Every row comes from one small tree of marks. Brackets hold a mark, then the marks that hang from it, in alphabetical order. Every link used is in the known rows. Which tree was each row made from?
Known rows:
[Q [V [L A] R]]: -1.06 -0.76 -1.40 1.92 -2.08 -0.69 2.07 -0.29 -2.11 -2.17 -0.53 -0.77 -1.27 -0.37 1.06 -1.03 0.91 -3.63 -0.29 3.93
[N [L A V]]: -3.63 1.53 -1.01 -0.97 -0.28 -1.17 0.79 0.91 -1.59 0.15 1.28 -0.45 -3.58 0.03 2.03 -0.47 1.24 -0.34 2.01 2.62
[R A]: -2.04 0.01 1.62 0.28 -2.12 0.30 0.23 -1.05 -1.66 -0.49 1.35 -0.18 0.42 1.02 2.00 1.31 1.28 -1.97 1.84 1.98
[R [A L] H]: -1.72 -2.16 2.43 0.61 -3.79 0.19 1.07 -0.21 -1.34 0.27 0.06 0.72 0.06 1.96 1.64 2.52 1.79 -1.95 3.23 2.32
[N [L A]]: -3.03 0.70 -1.46 0.03 -0.66 -0.65 0.51 0.53 -1.21 -0.43 1.72 -1.21 -2.73 -0.81 2.20 0.64 1.83 -0.43 1.37 2.59
[N L]: -3.61 0.76 -0.15 -0.28 -0.87 -0.51 0.90 1.18 -1.75 -0.43 2.03 -0.89 -1.60 -0.34 2.58 -0.17 2.27 -1.74 2.18 2.57
[N [L H]]: -3.55 0.64 0.21 1.01 -0.57 -1.21 0.79 1.72 -2.09 -0.68 2.56 -0.79 -2.84 0.47 1.15 0.11 2.66 -1.23 1.21 2.06
[Q [N [L A]] V]: -2.59 0.24 -0.83 0.33 -0.24 -1.09 2.71 0.56 -2.62 -0.84 1.28 -1.12 -2.01 -0.17 0.71 1.38 3.55 -2.64 -0.47 3.56
[A [L H V]]: -3.03 -0.45 1.68 1.34 -2.06 -1.32 1.18 1.69 -3.24 0.31 1.35 0.39 -4.03 0.51 0.94 -0.71 2.42 -2.33 2.89 1.77
[A L]: -2.48 -1.18 0.74 1.10 -2.82 -0.14 1.08 0.75 -2.39 0.06 1.09 -0.45 -1.73 -1.18 2.65 0.22 2.57 -3.07 3.20 2.38
[H [L [V R]]]: -2.54 1.08 1.21 -0.97 -2.33 -0.45 1.78 -0.88 -1.52 -0.52 -0.51 0.28 -2.90 0.82 2.90 -3.37 0.07 -2.20 2.55 2.95
[Q N V]: -2.19 0.01 0.84 1.01 -1.79 -0.45 2.88 0.12 -3.70 -0.51 0.85 -0.69 -0.20 0.16 0.65 1.42 3.62 -4.79 -0.70 3.50
[R A H]: -1.85 -0.70 2.04 0.24 -3.33 0.30 0.70 -0.80 -1.29 0.12 0.16 0.54 1.08 2.49 1.23 2.87 1.17 -1.72 1.40 2.44
[Q [V L]]: -1.30 -0.08 -0.55 1.29 -2.50 -0.64 2.06 0.66 -2.79 -1.50 1.38 -0.33 -0.82 -0.48 1.29 0.41 1.88 -4.14 -0.05 3.33
[H [L A [V R]]]: -1.97 1.04 -0.19 -0.72 -2.22 -0.70 1.41 -1.46 -0.88 -0.53 -0.87 0.14 -4.02 0.27 2.52 -2.73 -0.35 -0.83 1.94 3.11
[N [L A H V]]: -3.63 1.38 -0.47 0.29 0.07 -1.88 0.62 1.40 -2.09 -0.13 1.78 -0.28 -4.88 0.74 0.54 -0.30 1.67 0.26 1.23 2.09
[Q [N [L H]]]: -3.46 0.40 0.07 1.40 0.38 -1.14 2.06 1.77 -2.94 0.20 2.12 -0.79 -2.72 0.24 0.79 0.23 4.20 -2.57 0.80 2.37
[V L [R A H]]: -1.11 -1.52 0.53 1.64 -2.51 0.24 1.70 -0.30 -1.17 -0.77 -1.16 0.57 0.67 2.09 1.73 -0.65 0.44 -3.51 2.14 3.19
[A [L [V R]]]: -3.19 -0.76 1.46 0.44 -2.18 -0.53 1.58 0.62 -2.88 0.05 -0.51 0.14 -2.23 0.33 2.64 -2.78 1.27 -3.62 4.04 2.72
[L H V]: -3.31 1.19 1.54 0.89 -1.46 -1.31 0.91 1.08 -3.30 0.23 1.40 0.28 -3.15 1.31 0.28 -0.55 1.55 -2.10 0.83 1.87
[Q N [V L [R A]]]: -0.91 -1.32 0.50 1.87 -0.98 -0.35 3.32 -0.46 -2.82 -1.63 -0.29 -0.13 0.51 1.23 0.87 -0.91 2.35 -5.60 0.28 3.65
[H [L A]]: -1.23 0.70 -0.89 -0.16 -2.69 -0.28 0.82 -1.34 -0.51 -0.65 0.65 -0.53 -3.51 -0.99 2.47 0.24 0.89 -0.20 0.96 2.67

Write each row's tree:
-1.86 -1.66 2.30 1.78 -2.27 -0.48 0.42 0.08 -2.04 -0.60 1.72 0.06 -1.66 1.23 1.04 1.21 2.30 -1.54 2.86 1.39 -> [R [A [L H]]]
-3.73 0.28 1.71 -1.12 -0.91 -0.65 1.44 0.45 -1.39 -0.03 -0.44 0.54 -0.85 3.08 1.96 -1.32 0.49 -1.63 3.25 2.83 -> [N [L [V [R A H]]]]
-2.09 -1.91 2.05 1.10 -2.16 0.29 0.96 -0.90 -1.67 -1.03 -0.30 -0.28 0.07 1.13 2.55 -1.38 1.14 -3.00 3.74 2.47 -> [V [R [A L]]]
-3.98 0.44 0.70 -0.32 -0.20 -0.85 3.16 1.33 -2.69 0.95 -0.75 0.17 -1.67 1.87 1.59 -1.43 2.57 -3.61 2.25 3.47 -> [Q [N [L [V [R H]]]]]
-1.64 0.32 2.59 -1.46 -3.52 -0.22 1.38 -1.15 -0.50 0.28 -0.34 1.60 -1.38 3.01 1.78 0.91 0.00 -0.60 2.41 2.41 -> [R A [H [L V]]]
-2.24 -1.46 2.86 -0.22 -3.36 -0.21 1.27 0.16 -1.76 0.91 -0.08 1.38 -0.82 2.59 1.40 1.64 1.13 -1.97 3.80 2.28 -> [R [A [L V]] H]
-2.33 -0.90 2.78 0.93 -1.89 -0.82 0.57 0.51 -2.48 -0.05 1.50 0.81 -2.60 1.86 0.92 0.26 1.70 -1.45 3.24 1.34 -> [R [A [L H V]]]
-2.93 0.20 2.77 1.06 -1.01 -0.91 0.86 -0.35 -2.67 -0.65 0.04 0.51 -1.72 3.16 0.27 -1.88 0.45 -2.05 1.46 1.97 -> [L H [V [R A]]]
-2.31 -0.51 1.10 1.34 -1.49 -0.38 3.24 -0.47 -3.55 -1.15 -0.66 -0.88 0.41 0.83 0.79 -0.70 2.92 -5.52 -0.42 4.00 -> [Q N [V R]]
-1.64 0.81 0.19 -0.94 -3.50 -0.67 1.59 -0.72 -0.69 0.54 -0.81 0.87 -3.38 1.21 1.55 0.95 0.28 -0.20 1.25 3.04 -> [R [H [L A V]]]
-2.10 0.78 2.06 -1.19 -2.13 -0.24 1.47 -1.57 -1.02 -0.73 -0.40 0.61 -2.09 1.84 2.75 -2.81 -0.36 -1.53 3.03 2.51 -> [H [L [V [R A]]]]
-3.88 0.81 1.38 -1.11 -0.04 -0.69 1.18 0.25 -1.64 -0.58 0.53 0.06 -1.30 2.05 2.59 -2.60 0.62 -1.75 3.39 2.52 -> [N [L [V [R A]]]]
-3.12 -0.34 0.97 1.60 0.13 -1.46 3.32 1.05 -3.35 -1.58 0.52 -0.92 -1.54 1.61 -0.03 -1.06 3.69 -3.96 -0.33 3.50 -> [Q [N [L H]] [V R]]
-2.64 0.15 0.23 0.11 -2.43 -0.64 1.35 -0.58 -1.83 0.46 -2.12 0.28 -1.84 1.68 1.00 -0.78 -0.05 -1.83 1.04 3.41 -> [L A [V [R H]]]
-4.14 1.50 0.71 0.05 -0.23 -1.67 1.10 1.96 -2.58 0.02 2.23 -0.03 -3.73 1.17 0.94 -0.97 1.95 -1.20 1.81 2.01 -> [N [L H V]]
-1.83 1.50 -0.34 -1.06 -2.45 -0.81 1.02 -0.95 -0.95 0.05 0.36 0.27 -4.47 -0.25 2.23 -0.92 0.22 -0.16 1.57 2.55 -> [H [L A V]]
-4.29 0.98 1.05 0.36 0.19 -1.59 1.45 1.53 -2.48 -0.63 0.88 -0.25 -3.26 1.86 1.17 -2.96 1.46 -1.75 2.13 2.51 -> [N [L H [V R]]]
-0.99 -0.20 -2.07 3.06 -1.40 -1.09 0.77 0.95 -1.91 -0.63 1.54 -0.42 -3.78 -0.97 0.35 0.49 1.82 -1.63 -0.19 2.28 -> [V [L A H]]
-3.66 0.51 -0.36 -0.68 -0.94 -1.11 1.50 0.60 -1.26 0.05 -1.00 -0.01 -2.66 1.53 1.68 -1.33 0.39 -0.87 1.95 3.41 -> [N [L A [V [R H]]]]
-2.85 -0.13 2.61 -0.34 -2.40 -0.12 1.45 -0.76 -1.94 0.22 -1.46 0.97 0.20 3.40 1.40 -0.91 -0.08 -2.55 2.39 2.91 -> [L [V [R A H]]]
-1.24 -1.18 0.53 2.96 -1.02 -0.55 1.18 0.10 -1.91 -1.54 0.45 0.05 -1.09 1.52 0.90 -1.73 0.92 -3.11 1.42 2.21 -> [V [L H] [R A]]
-2.63 1.06 0.04 1.23 -1.34 -1.52 0.43 0.40 -2.67 0.18 0.96 0.01 -4.30 0.79 -0.21 0.30 1.17 -0.52 -0.01 1.95 -> [L A H V]
-2.77 -0.60 1.48 0.23 0.07 -0.60 3.02 -0.17 -2.45 -1.75 0.16 -0.69 0.36 2.12 1.03 -0.60 2.78 -3.81 0.92 3.53 -> [Q [N L] [V [R A]]]
-2.98 0.51 -0.98 1.23 -0.33 -1.41 0.39 1.02 -1.54 -0.75 2.04 -1.02 -3.95 0.03 0.74 0.79 2.31 0.30 0.49 2.17 -> [N [L A H]]
-1.20 -0.79 -1.80 3.42 -1.14 -0.98 1.21 0.39 -1.88 -1.37 -0.11 -0.63 -3.22 -0.35 0.52 -1.67 1.02 -2.44 0.19 2.76 -> [V [L A H] R]
-1.95 -0.46 1.20 0.17 -3.75 -0.03 2.00 -0.97 -0.91 -0.58 -1.61 0.13 -0.87 1.49 2.31 -1.20 0.51 -2.46 1.66 3.61 -> [V [R [H L]]]
-3.41 0.68 1.71 1.31 -1.28 -1.13 1.32 0.49 -3.21 -0.38 -0.10 0.18 -2.53 1.99 0.50 -2.45 1.01 -2.79 1.13 2.39 -> [L H [V R]]
